What can hang from each mark:
popib: bepi
veta: kamos
tobe: bepi
nebar: bepi
bepi: kamos nebar popib tobe
kamos: bepi veta zegop
zipod: bepi
lumopel: bepi
zegop: kamos

Known rows, with every way that one mark hangs from another:
(kamos (bepi nebar popib tobe) veta): 0.48 -1.23 3.04 -4.85 -0.45 1.21 -0.44 -0.18 0.41 0.06 1.16 1.85 -0.40 4.44 2.06 0.39 0.88 -2.97 -3.36 -0.30 -1.73 -0.45 1.55 3.27 0.44
(veta (kamos (bepi popib tobe) zegop)): -0.21 1.25 1.74 1.61 -1.47 0.93 0.71 -1.32 1.13 1.15 0.32 -0.33 -3.47 7.03 1.20 1.71 0.44 1.32 1.28 1.42 2.02 2.54 -1.69 1.26 -2.68
(nebar (bepi popib tobe)): -0.33 0.89 3.08 -0.78 0.42 0.24 -1.32 -0.33 -1.34 -0.71 -0.26 5.51 -0.91 4.37 0.09 0.46 2.37 -1.11 -1.55 -1.34 -2.49 2.29 2.78 -1.58 1.87
(bepi kamos): -1.95 0.65 -3.98 1.96 -0.12 -0.74 0.67 -2.30 1.64 -2.48 -1.57 0.23 0.75 -5.10 -1.49 -1.21 1.32 3.03 3.43 -2.03 0.47 -1.80 0.06 -2.42 1.79
(bepi kamos nebar): -1.64 -0.50 -3.51 0.59 1.01 -0.51 0.00 -0.31 1.49 -1.29 -0.53 -0.90 1.31 -8.32 -0.67 -1.51 -0.19 0.76 0.77 -2.39 -0.50 -2.88 0.12 -1.25 2.91
(zegop (kamos bepi veta)): -1.75 1.40 -1.42 -1.42 -1.24 0.08 -0.58 -4.31 1.80 -0.40 1.40 0.68 1.37 1.47 -1.13 0.04 0.59 6.51 2.50 2.34 0.85 -2.26 -0.41 2.00 -2.33
(zegop (kamos (bepi nebar))): -1.78 0.14 -2.93 -0.46 0.61 -0.26 -1.93 -3.16 0.38 0.90 1.94 0.30 0.49 -4.56 -0.63 -0.16 -2.38 4.99 1.10 0.54 0.12 -2.82 -0.05 2.00 0.76
(veta (kamos (bepi nebar popib) zegop)): -0.44 -0.22 1.49 0.06 0.18 0.36 -0.32 -0.84 -0.71 2.73 1.20 -2.46 -1.78 0.75 -0.87 0.27 -1.80 0.59 2.13 2.47 0.85 0.81 -2.83 3.40 -1.95
(bepi kamos nebar popib tobe): -0.95 -1.40 0.17 0.33 1.44 1.13 0.74 1.87 -0.41 -2.54 0.37 1.01 -0.27 -2.28 2.87 -0.91 -0.20 -4.70 -3.85 -2.81 -1.47 -0.63 -0.44 -1.22 3.49
(veta kamos): -2.68 2.05 -0.67 1.64 -1.90 0.42 1.75 -5.28 3.15 0.02 -1.03 -0.19 -0.46 -2.93 -3.13 -0.78 3.07 5.53 5.96 -2.48 0.02 -2.26 -0.25 -1.04 -0.42
(zegop (kamos (bepi popib) veta)): -1.49 0.15 1.66 -1.34 -0.22 0.53 -0.38 -3.14 -1.83 -0.87 2.37 1.72 1.09 4.10 -0.56 -0.71 -0.38 2.77 1.43 3.40 -0.37 -0.99 -1.65 3.18 -1.89
(zipod (bepi (kamos zegop) popib tobe)): 2.31 -2.08 0.96 2.46 0.62 0.64 1.17 4.54 -1.43 0.02 -0.86 0.68 -0.93 5.03 1.35 0.98 -0.27 -3.37 -2.89 0.35 2.45 2.71 -1.55 -2.46 -0.55
(tobe (bepi (kamos veta zegop) nebar)): 1.66 -0.67 -0.81 -0.37 0.53 -1.90 0.59 3.36 -0.36 0.62 -0.10 -4.81 2.27 -0.71 0.36 0.38 -2.28 -2.05 -2.65 2.56 1.07 -0.23 -0.81 -0.89 -2.89
(lumopel bepi): 0.12 2.32 -0.93 1.49 -1.69 0.51 1.06 -4.20 -0.46 1.35 -1.10 0.68 -1.35 -4.21 -2.17 -1.03 0.86 4.03 7.71 -2.37 -0.33 -1.15 1.43 1.43 0.55
(nebar (bepi kamos popib)): -1.18 -0.28 1.08 1.98 0.87 -0.59 -1.20 -0.17 -1.31 -2.75 -0.21 3.43 0.83 0.06 -1.11 -1.02 1.07 -1.21 0.76 1.44 -0.73 1.89 0.56 -1.46 2.24
(tobe (bepi kamos nebar popib)): 0.39 -2.94 0.79 1.48 0.87 -0.73 0.44 0.22 -3.42 -1.75 0.72 -0.77 1.17 -2.19 0.92 -1.19 -2.96 -5.23 -1.13 0.24 -0.73 0.29 0.24 -0.04 2.22
(zipod (bepi popib)): 0.99 -2.47 2.34 -0.47 -0.13 0.42 0.36 -1.58 -3.05 0.91 -0.44 3.32 0.18 1.29 -3.08 -0.69 1.04 -0.05 2.69 -1.29 -0.35 0.26 1.05 0.14 1.11
(tobe (bepi nebar)): 0.28 -0.95 -0.84 -0.83 0.12 -1.34 -0.26 -1.62 -1.36 1.12 -0.17 -0.78 0.62 -4.03 -1.33 0.12 -1.52 0.40 0.77 -1.86 -1.58 -1.21 3.06 -0.51 1.19
(zipod bepi): 0.71 -1.25 -0.47 -0.28 -1.25 -0.19 0.08 -2.13 0.44 1.52 -1.54 2.12 0.48 -1.23 -3.91 0.05 2.00 3.54 3.63 -2.16 0.98 -1.18 2.42 -1.19 0.72
(lumopel (bepi nebar popib tobe)): 1.37 0.21 3.16 -0.18 -0.02 2.16 1.07 -0.38 -2.56 1.33 0.75 1.45 -2.16 -1.55 2.03 -0.89 -0.55 -3.78 0.69 -3.11 -2.42 -0.07 1.12 2.60 2.25
(nebar (bepi (kamos zegop) popib tobe)): 0.46 0.92 1.21 2.23 1.81 -0.47 -1.06 4.10 -1.53 -1.27 -0.51 1.80 -0.84 4.77 1.72 1.21 0.39 -2.47 -3.59 1.71 0.32 4.20 -0.82 -2.92 0.14
(popib (bepi nebar tobe)): 1.07 0.75 0.00 -1.72 -1.42 0.84 -0.83 -0.86 1.31 2.80 -0.14 -0.22 -1.07 -2.43 -0.19 1.26 -0.96 1.04 -2.12 -4.15 -3.22 -0.22 2.72 -1.48 0.43
(veta (kamos bepi)): -2.09 1.30 -1.53 1.23 -3.14 0.06 0.20 -6.63 4.89 0.30 -0.62 0.35 -1.41 -0.16 -2.47 0.31 2.25 6.11 6.32 -0.03 2.05 -1.24 0.56 1.91 -0.77

Rows:
-0.80 -0.67 1.59 -2.21 1.58 1.12 0.48 0.49 -2.12 -0.12 0.49 2.01 -0.68 -1.20 1.33 -0.48 0.33 -2.73 -2.50 -4.14 -3.50 -0.82 1.14 -0.52 2.76 -> (bepi nebar popib tobe)
-0.61 1.65 -2.55 0.33 0.63 -1.09 1.30 1.73 0.93 -0.53 -1.31 -2.73 1.79 -0.96 -1.22 -0.20 1.16 2.51 1.21 1.17 1.37 -0.89 -2.25 -2.12 -2.73 -> (bepi (kamos veta zegop))
-0.16 0.27 3.94 -0.78 -0.33 0.64 -0.35 1.91 1.35 -3.22 0.06 3.75 1.20 6.12 1.51 -0.03 3.50 -4.10 -4.21 1.21 -0.70 1.94 0.99 -1.44 0.54 -> (nebar (bepi (kamos veta) popib tobe))
-0.88 1.08 0.95 1.67 -0.74 0.19 0.19 -2.97 -0.55 1.63 0.29 -1.53 -2.33 3.82 -1.61 0.51 -0.57 3.07 5.02 2.85 1.78 1.80 -2.80 2.46 -2.89 -> (veta (kamos (bepi popib) zegop))
-0.97 -0.87 0.65 -0.51 0.95 1.44 -1.21 -0.89 -1.38 -0.21 3.05 2.17 -1.11 1.40 3.02 0.21 -2.45 -0.23 -3.37 0.12 -0.72 -0.57 -0.73 2.11 1.42 -> (zegop (kamos (bepi nebar popib tobe)))
-0.42 -0.87 -1.11 1.02 3.36 -0.52 0.19 3.78 -3.95 -0.03 0.25 -2.46 0.45 -4.27 0.12 -1.11 -2.65 -2.40 -1.09 0.35 -0.58 0.16 -3.29 -0.74 0.72 -> (bepi (kamos zegop) nebar popib)
0.17 -0.55 -0.63 0.87 2.79 0.28 0.56 4.81 -2.36 -0.64 0.12 -1.58 -0.76 -1.16 2.89 -0.12 -1.82 -4.25 -4.64 -0.86 -0.49 0.86 -2.27 -1.86 0.91 -> (bepi (kamos zegop) nebar popib tobe)
0.33 0.16 0.60 3.80 -0.71 1.07 1.74 -1.98 -2.08 -1.74 -0.23 0.44 -0.92 -2.65 0.18 -2.34 -0.20 -1.71 5.77 -0.08 0.17 0.31 -1.22 1.94 1.61 -> (lumopel (bepi kamos popib))
-1.39 0.24 -0.75 -2.56 -0.46 0.13 -1.25 -2.29 1.35 0.64 2.25 -0.15 2.03 -1.61 -0.54 -0.36 -0.89 4.18 -0.15 1.97 -0.17 -3.49 -0.52 3.01 -1.28 -> (zegop (kamos (bepi nebar) veta))
0.38 1.77 -1.76 -2.50 -0.60 -1.24 -0.74 -1.26 0.57 1.88 -0.79 -1.51 -0.03 2.93 -2.10 1.36 0.79 5.39 3.15 2.40 1.38 0.27 0.13 1.32 -3.67 -> (kamos bepi veta zegop)
1.30 -0.87 1.63 1.19 0.68 -1.36 1.68 2.36 -3.76 -1.05 -0.08 -2.90 1.41 5.23 0.41 0.13 -1.66 -3.43 -0.82 3.85 0.96 2.32 -2.07 -0.59 -3.43 -> (tobe (bepi (kamos veta zegop) popib))
-0.06 -1.89 0.05 2.92 0.13 -0.82 1.04 -1.59 -2.93 -2.91 -0.14 0.19 0.33 0.95 0.27 -0.87 -1.27 -2.98 1.42 0.75 0.08 1.32 0.42 -1.02 1.01 -> (tobe (bepi kamos popib))
0.14 2.08 -0.32 0.19 0.45 -1.69 -1.12 2.76 1.45 -0.37 -1.10 -0.71 2.27 1.51 -1.99 0.53 1.93 1.95 -0.48 3.51 1.30 1.29 -0.72 -2.05 -2.54 -> (nebar (bepi (kamos veta zegop)))
-0.51 -1.72 0.29 -2.29 0.82 0.03 -1.58 -2.36 -2.42 0.64 0.79 1.41 -0.84 -1.45 -1.08 -0.79 -1.46 -0.17 1.66 -0.07 -1.43 -0.49 1.18 3.26 2.14 -> (kamos (bepi nebar popib))
-1.39 1.63 -0.93 1.23 -3.83 1.08 0.49 -5.52 6.35 -0.02 -0.66 1.05 -2.61 3.21 0.38 1.25 3.10 4.41 2.90 -1.44 2.06 -0.52 1.50 0.61 -0.42 -> (veta (kamos (bepi tobe)))
1.06 -0.16 -1.22 0.70 -1.52 0.74 -0.50 0.90 2.86 0.63 -0.24 -1.13 -0.39 -3.22 1.16 0.49 -1.42 -1.06 -3.36 -2.95 -1.45 -0.14 1.12 -2.27 1.16 -> (popib (bepi kamos nebar tobe))
1.34 -0.64 1.89 2.07 -0.19 2.12 1.47 1.31 -0.83 -0.95 0.74 0.49 -1.37 -2.50 3.52 -1.50 -0.81 -5.69 -0.56 -1.95 -0.72 0.12 -0.52 1.79 2.87 -> (lumopel (bepi kamos nebar popib tobe))
0.63 0.63 -1.05 -4.00 0.44 -1.01 -1.33 0.48 0.39 3.24 -0.05 -2.55 0.58 -0.35 -1.54 1.08 -0.75 2.91 0.38 1.94 0.39 -0.85 0.06 2.45 -2.64 -> (kamos (bepi nebar) veta zegop)
1.33 -2.07 0.04 1.95 2.40 -1.36 0.48 3.69 -5.21 0.13 0.68 -3.33 0.55 -0.95 1.14 -0.15 -4.62 -4.69 -1.95 2.23 0.23 1.89 -1.68 -0.52 -0.40 -> (tobe (bepi (kamos zegop) nebar popib))
-0.19 -0.32 -0.59 -4.60 -1.00 -0.32 -1.29 -2.55 2.18 1.18 0.25 -0.14 1.04 -1.58 -1.81 -0.04 0.99 2.39 1.35 0.17 -0.65 -2.63 1.93 3.05 -0.14 -> (kamos (bepi nebar) veta)
1.37 0.95 -0.54 -4.20 -0.19 -0.13 -1.10 1.98 2.09 2.57 0.02 -1.57 -0.62 2.89 1.41 2.18 0.10 1.18 -3.19 0.54 0.47 -0.19 0.89 1.41 -2.25 -> (kamos (bepi nebar tobe) veta zegop)
1.73 0.67 -0.48 -1.00 -0.24 -0.51 -0.48 3.26 0.57 2.85 0.09 -5.21 1.80 -2.56 -1.44 0.42 -2.49 0.34 -1.73 1.91 -0.63 -0.04 -2.02 -0.84 -3.69 -> (popib (bepi (kamos veta zegop) nebar))
0.80 2.41 0.06 0.11 -0.22 -0.79 -0.67 4.16 3.12 -0.78 -1.04 0.34 1.08 4.81 0.90 1.61 2.53 0.20 -4.19 2.04 1.34 2.05 0.23 -3.18 -2.35 -> (nebar (bepi (kamos veta zegop) tobe))
0.33 2.03 -1.94 2.26 0.61 -1.00 -1.46 3.60 1.88 -0.58 -1.45 1.02 -0.48 1.99 1.07 1.62 1.31 1.33 -2.68 0.71 1.52 2.67 0.37 -4.19 -0.18 -> (nebar (bepi (kamos zegop) tobe))
0.66 -1.53 -0.14 -0.93 -0.79 -1.10 0.75 0.42 1.21 -1.11 0.17 -2.27 2.83 -2.04 0.29 -0.58 -0.60 -2.37 -1.89 0.82 0.04 -1.81 1.33 -0.27 -0.22 -> (tobe (bepi (kamos veta) nebar))
0.58 -2.18 2.10 -1.02 1.11 -0.66 0.14 -1.03 -4.85 0.55 0.75 -0.05 0.38 -1.17 -0.56 -0.56 -2.58 -3.33 0.04 -0.91 -2.64 0.12 1.82 0.80 1.38 -> (tobe (bepi nebar popib))
0.41 0.34 -1.81 2.28 -0.92 0.56 0.70 -0.81 0.76 0.12 -0.26 -1.34 0.12 -8.36 -0.04 -2.04 -0.75 -0.24 3.95 -1.48 0.41 -2.10 -0.07 1.61 2.41 -> (lumopel (bepi kamos nebar))
-0.23 1.95 -2.54 2.33 1.16 -1.97 -1.62 2.14 0.21 -0.41 -1.46 0.09 0.68 -1.33 -1.97 0.53 0.37 3.06 1.03 2.17 1.53 1.98 -0.36 -3.15 -0.51 -> (nebar (bepi (kamos zegop)))
0.91 2.01 -1.07 -2.87 -1.11 -0.33 -0.25 -0.05 2.16 1.45 -1.06 -0.43 -1.24 6.33 0.64 2.51 1.65 3.51 -0.50 0.82 1.49 0.85 1.11 0.18 -3.46 -> (kamos (bepi tobe) veta zegop)
1.52 -2.08 0.52 -1.93 -0.86 0.76 -0.23 0.98 1.85 2.09 -0.58 2.04 -0.11 -1.23 -0.33 0.92 1.37 -0.61 -2.80 -4.05 -0.24 -1.56 2.90 -1.18 1.96 -> (zipod (bepi nebar tobe))
-0.53 0.16 1.57 1.59 0.33 0.37 -0.72 0.91 0.31 -3.15 -0.34 4.43 -0.27 3.43 1.55 0.04 2.07 -3.07 -2.85 -0.13 -0.62 2.60 1.37 -2.39 2.62 -> (nebar (bepi kamos popib tobe))
0.86 0.36 0.17 0.12 -1.52 0.95 1.32 -0.21 2.12 0.10 0.23 -1.97 1.66 -5.50 -0.10 -2.01 0.72 -1.29 2.37 0.01 0.29 -2.80 -0.48 2.58 0.26 -> (lumopel (bepi (kamos veta) nebar))
-1.28 -0.38 -0.38 1.81 0.56 0.93 1.33 -0.11 -0.21 -3.51 -0.50 2.06 -0.72 0.99 2.08 -0.77 1.27 -2.31 -1.20 -2.31 -0.44 0.36 -0.31 -2.40 2.32 -> (bepi kamos popib tobe)
-0.43 2.42 -1.50 1.70 -2.40 0.21 0.45 -2.18 4.42 1.83 -0.71 -1.43 -3.13 4.37 0.46 2.45 1.41 5.12 2.01 0.41 3.19 0.99 -0.71 0.19 -3.02 -> (veta (kamos (bepi tobe) zegop))
2.60 -1.98 -1.44 1.11 0.36 0.11 -0.04 5.56 1.75 1.73 -0.69 -1.31 -0.01 -0.84 1.22 1.38 -0.80 -1.97 -4.65 -1.15 2.63 0.26 -0.48 -2.54 0.17 -> (zipod (bepi (kamos zegop) nebar tobe))
-0.46 -1.22 2.26 -2.09 0.67 1.43 1.44 2.47 0.62 -2.53 0.76 0.38 1.30 0.43 2.93 -1.10 1.41 -5.92 -5.21 -1.65 -1.85 -1.29 -0.78 -0.35 1.41 -> (bepi (kamos veta) nebar popib tobe)
-0.80 0.17 -1.54 2.33 2.41 -0.70 0.85 1.84 -3.68 -1.26 -0.67 -1.29 0.05 -1.17 -0.51 -1.04 -1.09 -0.13 1.81 0.78 0.38 1.29 -3.22 -1.81 -0.45 -> (bepi (kamos zegop) popib)
-0.14 -1.44 2.54 -4.65 0.11 0.36 -0.86 -1.68 -1.11 0.56 1.25 0.76 0.69 1.12 -0.91 -0.82 0.01 -1.37 0.29 1.17 -1.65 -1.04 0.80 4.07 0.16 -> (kamos (bepi nebar popib) veta)
